Each row was made from one walk, in order. Every step used is in the known rows, and no mark comes twice. Write each row's walk.
Known rows:
M, Q: [-13.9   1.5  -6.4 -13.2  17.7  30.7  23.6 -21.8 -16.2   6.9  -9.9  14.9
  10.5  -4.2   1.6  16.1]
F, H, D, T, Q, M: [ -3.5   0.1  22.1  15.9  20.8 -11.0 -17.8   2.8 -36.2 -15.6  31.4  11.8
 -11.5  11.9  -2.9  -0.5]
F, H, D, T: [ -9.7 -14.0  40.6  22.1   5.6 -11.2 -18.4  17.4 -16.5 -13.2  56.1   8.2
  -4.3 -10.0 -16.0  -1.5]
M, Q, H, D, T, F: [ 10.9 -11.5  -1.1  11.8  -2.8  12.1   7.7 -40.4 -33.4 -19.5  15.3 -20.7
  10.1  49.7  20.1  -3.9]
F, H, D: [-18.5  -3.7  34.1  21.7   4.0   3.4 -17.3   4.9   0.5 -21.5  29.6   6.3
  -9.8 -15.2 -27.5 -12.5]
D, T: [ 18.5 -13.3   6.7  -5.3 -15.7   2.9  -6.6  20.3   2.7  34.7  40.4  23.9
  19.0 -26.7   8.9  40.7]
F, H, Q, M: [-24.7  17.9 -20.7 -16.8  42.7  16.8  24.2  -6.2   9.8   4.1   0.0   6.7
 -42.9 -18.3 -25.6 -21.9]
M, F, H, D: [-18.0 -10.5  24.8   7.5   4.3 -39.4   0.3  17.0  17.3 -11.1 -17.7 -25.4
   0.9   1.6 -20.7 -23.6]
M, F: [  1.3  -6.4  -6.1 -15.1 -13.5 -22.8  12.0  14.9  39.8  22.1 -41.8 -13.9
  15.8 -15.8  -5.1   4.6]
D, T, Q, H: [ 21.5 -16.4 -26.7 -12.3  -9.8  12.3   3.0 -14.6 -12.8  17.4  22.1   2.0
  26.8 -15.0  18.8  24.0]
D, T, F: [ 12.7 -11.9  -8.6   0.1 -36.3  -6.5  -2.4  48.3  24.0  26.3  27.6   5.0
  15.0 -13.6   6.6   8.1]
T, Q: [ -5.5  11.6 -28.1 -11.0 -10.0  25.1  -2.3  10.0   9.3  11.1 -32.2  16.0
  23.1 -34.4  -1.5  12.7]
T, Q, M: [ 11.6  26.3 -40.0 -17.7   8.7  23.8  -0.7 -19.3  -7.4  13.4 -45.7  24.0
  -0.3  -1.7  13.5  21.9]
H, Q, M, F: [  6.9  34.3 -31.0 -22.4  16.9  -8.9  16.7   3.5  18.4  27.3 -60.1  -7.2
 -25.3  16.6   4.7   2.4]
M, Q, H, D, T: [ 14.2 -13.3   8.0   8.3  10.5  18.4   5.4 -59.4 -47.9 -14.8  22.7  -9.2
  11.3  41.1  22.4  17.1]
H, D, M: [ 18.0  20.2  33.9   9.3 -22.0 -18.2 -17.1  20.0   1.9  -3.2 -14.7  35.2
  -2.1  18.6  16.1  22.2]
D, H, Q, M: [-16.3  28.3 -35.6 -16.8  20.4  36.2 -13.5   8.0  20.9  -3.1 -22.7   7.8
 -40.9 -46.8 -10.0 -23.1]

Write each row's walk:
[-10.2 -18.0  31.0   8.5   3.5 -50.2  -0.2  27.6   3.8  -3.3   3.1 -23.7
   5.7   4.7 -11.2 -14.9] | M, F, H, D, T
[ 24.7   1.6  35.5  37.3 -48.1 -19.2 -43.6  48.8  -4.7  -1.0  26.6   1.6
  15.2  24.4  13.4  14.5] | H, D, T, F
[ -1.7 -12.5 -24.3 -16.2  20.3  43.2  32.9 -72.7 -15.3  -5.3  -2.0  -6.5
   5.6  10.4   6.8   5.6] | M, Q, H
[-29.4  16.7 -26.0 -11.7   5.3  37.6 -14.1  30.0  33.7  -5.2 -11.2   0.6
 -20.7 -72.8 -23.0 -30.9] | D, H, Q
[-21.5  -0.9   5.7  23.6 -25.3  -2.6 -10.2  39.9  33.2 -23.3   8.2 -14.3
 -11.6  -1.4 -26.2 -46.1] | T, F, H, D
[  1.7   0.6 -25.8 -42.9  26.1  11.4  59.2 -46.5  -3.7   4.9 -25.9  25.8
  -9.8  13.7  20.4   3.0] | D, M, Q, H
[ 28.7  -0.2  48.1  32.8 -31.7 -13.6 -47.5  25.5 -20.9   4.2  36.9  16.7
  18.7  13.3  15.8  41.3] | H, D, T
[-15.4 -13.5  19.5   6.0   6.1 -51.3   1.0  31.5  -6.0  -8.0 -12.4 -26.0
  13.4   5.4  -8.3 -20.6] | M, F, H, D, T, Q
[-33.5  -2.8 -11.9 -19.2  20.7 -28.4  31.9  26.5  34.0   8.3 -32.3 -30.4
 -10.2 -22.8 -28.6 -37.7] | M, F, H, Q
[  6.7  -5.4   2.7   7.4  11.1  29.5   7.1 -69.1 -34.3 -21.9   2.1  -9.9
   6.7  36.7  14.4   8.2] | M, Q, H, D
[ 16.8  10.1 -21.9  -4.4 -11.2   9.6  -0.7 -31.3  -8.2 -15.8 -32.7   4.2
  11.4  13.4  18.5   0.9] | T, Q, H, D, M
[-14.0  -8.6 -13.0  -3.0  -9.8 -10.1  14.3  57.8  20.3  15.3  35.4  -8.5
  -6.1 -18.2 -11.8 -26.0] | D, T, F, H, Q
[ 15.2   1.7   9.1  -3.0  23.5 -41.0  -0.1 -11.8 -14.8   5.6 -10.7  -3.6
 -22.2  38.5  10.3   4.9] | Q, M, F, H, D, T
[ 29.9  -7.1   6.2  18.9 -26.3  22.6 -24.6 -56.4   6.9 -16.6  13.3 -11.1
   4.8  16.0   6.9  14.2] | Q, H, D
